Each row was made from one walk, in order. Every step used is in the known rows, and no mark comes twice. Write each row's walk.
Known rows
w-a-x-b: 101 290 85 -126 70 -6 71 -210 -103 36 -260 37 -72 74 -139 -86 268 -41
 -114 -123 49 -308 -159
a-w-x-r-j: 280 289 -30 31 -240 229 -516 -262 -179 214 -40 71 58 -108 -124 61 -504
 -171 57 -138 -65 -352 -132
j-r-a-x-w: 484 384 124 -261 -76 394 -235 264 107 -35 -60 151 -86 207 83 -34 436 15
 -57 46 -113 -425 -214
x-b: 151 254 -54 -72 -22 130 -75 -182 -138 6 -132 13 -111 -150 -175 -56 126
 -124 -133 40 26 -293 -178
a-x: 95 203 18 -128 -25 175 -20 -11 16 -19 -114 32 16 150 -25 51 266 -118 -91
 5 -78 -265 -154
j-r: 285 206 -61 -85 -70 43 -346 47 -30 -272 -6 29 -34 177 -9 18 78 -238 -82
 84 -32 -326 -204
b-x-a-w-j: 324 -170 -187 -87 -36 213 -137 -283 -98 19 -3 161 14 -162 -245 111 -213
 -204 -171 -39 -116 -147 -159
a-x-w-j-r: 364 198 -17 -202 -41 400 -312 -130 -14 72 -1 200 -163 238 -33 -49 366
 -87 -184 -33 -4 -398 -159
w-a-x-b-j: 44 330 -45 -59 103 24 188 -315 -100 -47 -244 79 -45 29 -319 -37 111 23
 -55 -251 36 -303 -130
b-j-r-a-w: 371 277 -112 -14 -160 220 -226 182 -15 -239 42 92 88 -134 -185 158 -213
 -133 176 -80 -90 -348 -215
r-a-w-x-b: 267 281 90 -79 -228 266 -255 -54 -116 285 -130 4 12 -358 -141 -30 -136
 -83 30 -41 -9 -362 -167
x-a: 263 30 -125 -142 -76 44 -33 -42 -55 -161 -61 109 -155 75 9 48 126 -138
 -167 149 -93 -187 -165
x-a-w-j-r: 426 -138 -186 -58 -121 129 -338 -96 -113 -37 123 158 -120 42 23 90 -51
 -253 -109 83 -30 -264 -166
r-j: 290 407 -67 -61 -67 72 2 -232 -210 4 -68 69 -35 -178 -20 73 -152 -200
 -86 93 -34 -218 -199
a-w-j-r: 329 41 -126 -18 -145 191 -410 -111 -120 -18 91 90 0 -68 -124 78 -119
 -293 -10 -39 50 -324 -184
b-j-r: 242 246 -178 -17 -35 72 -238 -66 -56 -367 8 73 -16 129 -218 68 -68 -160
 -20 -44 -42 -325 -171
j-r-a-x-b: 369 384 130 -144 37 267 -95 95 0 18 -92 17 -70 86 106 -81 317 25 -111 64
 -70 -386 -216
j-r-a-w: 444 232 5 -78 -186 197 -332 291 -5 -134 40 44 56 -78 3 94 -53 -198 110
 38 -75 -348 -243
x-w-a: 291 277 -10 -208 -126 41 -152 -78 -71 -133 -196 167 -159 42 -252 -53 166
 -133 -43 -117 71 -338 -194
x-w-j-r-a: 640 362 -30 -211 -169 480 -298 -10 -59 0 8 228 -205 -53 -69 -79 141 -23
 -97 3 24 -392 -227
w-j-r-a-x-b: 445 371 59 -132 28 430 -52 -128 -84 192 -52 92 -129 -13 50 -104 253 67
 -180 -22 17 -365 -195
x-r-a-w-j: 424 230 -114 -31 -242 563 -275 -14 -69 153 -6 163 -38 -244 -209 41 -248
 4 115 -239 -6 -323 -184
b-j: 113 257 -192 -24 -75 130 9 -146 -73 -226 -72 88 -10 -78 -331 85 -91 -116
 1 -102 -36 -251 -149
x-r: 214 227 -110 -54 -112 258 -336 -32 -26 -148 -81 68 -76 108 -190 -10 -49
 -66 -36 -134 -46 -328 -166
a-x-b: 69 238 38 -113 55 199 25 -146 -63 110 -160 3 -64 3 -61 -46 329 -54 -151
 4 -31 -307 -152

Write each row's walk
405 347 -19 -114 -50 425 -242 10 49 -180 -140 87 72 -20 -258 -16 -199 61
 -55 -194 -166 -295 -220 -> b-x-r-a
99 71 -6 -50 -256 97 -397 -84 -68 107 -59 11 84 -84 -170 78 -179 -270 46
 -53 -26 -311 -130 -> a-w-x
211 447 -12 -89 42 378 247 -87 -34 56 -165 72 -29 -166 -190 -8 160 146
 -28 -126 -77 -302 -157 -> r-a-x-b-j
254 210 -22 -211 -78 460 -77 -214 -33 215 -82 213 -157 41 -159 -31 352
 -30 -158 -93 11 -315 -135 -> a-x-w-j
133 218 -22 -89 -37 334 -232 -1 66 -44 -105 73 -13 282 -97 9 172 0 -51
 -147 -109 -333 -139 -> a-x-r
331 218 -116 -180 -145 396 -184 -238 -123 95 -57 218 -208 -124 -239 -48
 144 -98 -141 -62 61 -308 -162 -> x-w-j
378 358 105 -168 -51 259 -128 221 86 -110 -49 45 16 226 155 26 268 -33
 -44 53 -111 -345 -218 -> j-r-a-x
344 188 -125 -74 -80 190 -276 -181 -129 -120 34 101 -111 67 -68 -11 9
 -181 -147 3 56 -305 -185 -> w-j-r
30 163 -107 38 -145 151 -262 -320 -159 132 -99 29 40 -283 -408 35 -285
 -148 41 -173 8 -354 -97 -> a-w-x-b-j
461 -175 -172 -73 -10 147 -365 -208 -69 -123 74 148 23 31 -146 97 -193
 -261 -187 7 -123 -227 -183 -> b-x-a-w-j-r
114 251 33 -80 -107 122 -253 -303 -149 144 -161 -12 -89 -102 -158 -108
 -5 -122 -156 -11 37 -340 -129 -> w-x-b
378 263 107 -68 -197 203 -477 31 -98 133 -43 -9 11 -166 -38 -54 -130
 -139 21 3 -27 -440 -188 -> j-r-a-w-x-b
456 333 45 -159 -64 396 -72 -1 -5 55 -11 116 -57 109 103 -6 203 14 -109
 -25 -34 -319 -197 -> w-j-r-a-x
451 196 -98 -49 -133 584 -312 -121 -27 76 -49 157 103 -265 -373 53 -385
 2 25 -307 -100 -286 -200 -> b-x-r-a-w-j
526 337 -49 -120 -131 333 -168 -36 -88 -55 22 119 -107 -53 12 -20 -3 -44
 -87 -4 30 -310 -225 -> w-j-r-a
297 0 -108 -156 40 64 -68 -162 -12 -230 -97 95 -14 61 -131 58 -24 -146
 -237 77 -189 -154 -183 -> b-x-a
252 372 96 -178 -79 305 111 150 63 29 -130 56 9 2 59 38 264 15 -28 0 -99
 -266 -194 -> r-a-x
312 456 38 -70 6 100 -49 -255 -119 18 -185 133 -27 212 -48 -8 -120 7 -34
 -210 -34 -302 -165 -> w-a-x-r-j
380 218 -78 -73 -238 408 -59 -27 -110 172 -9 121 -12 -390 -152 88 -136
 -112 79 -94 23 -251 -200 -> r-a-w-j
81 119 17 -29 -180 111 -368 -208 -153 229 -100 -18 9 -222 -203 -33 -135
 -215 -23 -49 18 -356 -129 -> a-w-x-b
303 235 -2 -91 -222 251 -95 208 -30 12 -50 58 62 -273 -95 112 -68 -164
 137 -8 -67 -272 -222 -> r-a-w
91 296 -172 -8 6 160 18 -283 -155 -109 -119 56 -94 -205 -358 -12 -41 -62
 -70 -98 20 -290 -148 -> x-b-j
116 254 56 -144 -12 -26 45 -79 -15 -83 -208 64 5 208 -78 10 223 -94 -52
 -131 6 -262 -163 -> w-a-x
222 292 -162 4 47 101 -196 -200 -135 -248 -36 43 -84 -2 -263 -25 -39
 -106 -81 -37 6 -367 -172 -> x-b-j-r
176 327 -25 -50 135 -50 -44 -238 -68 -197 -169 72 -48 231 -225 -54 114
 -18 -74 -193 42 -380 -153 -> w-a-x-b-j-r
656 325 -10 -237 -51 495 -303 -117 -13 -50 -31 219 -60 -67 -211 -79 1
 -26 -176 -79 -62 -355 -241 -> b-x-w-j-r-a
348 262 -36 -19 -244 213 -408 58 -22 -88 16 64 118 -76 -182 100 -345
 -124 148 -134 -80 -387 -165 -> b-j-r-a-w-x
332 412 -19 -102 -16 292 -23 128 76 -217 -38 94 44 162 -40 74 120 35 18
 -70 -127 -338 -188 -> b-j-r-a-x
461 358 13 -129 -125 189 -219 191 0 -223 -19 48 -38 42 54 8 69 -97 -23
 78 -63 -338 -245 -> j-r-a
448 198 -101 -168 -116 325 -403 -157 -93 -41 28 203 -209 82 -147 -73 157
 -156 -161 -9 61 -385 -187 -> x-w-j-r
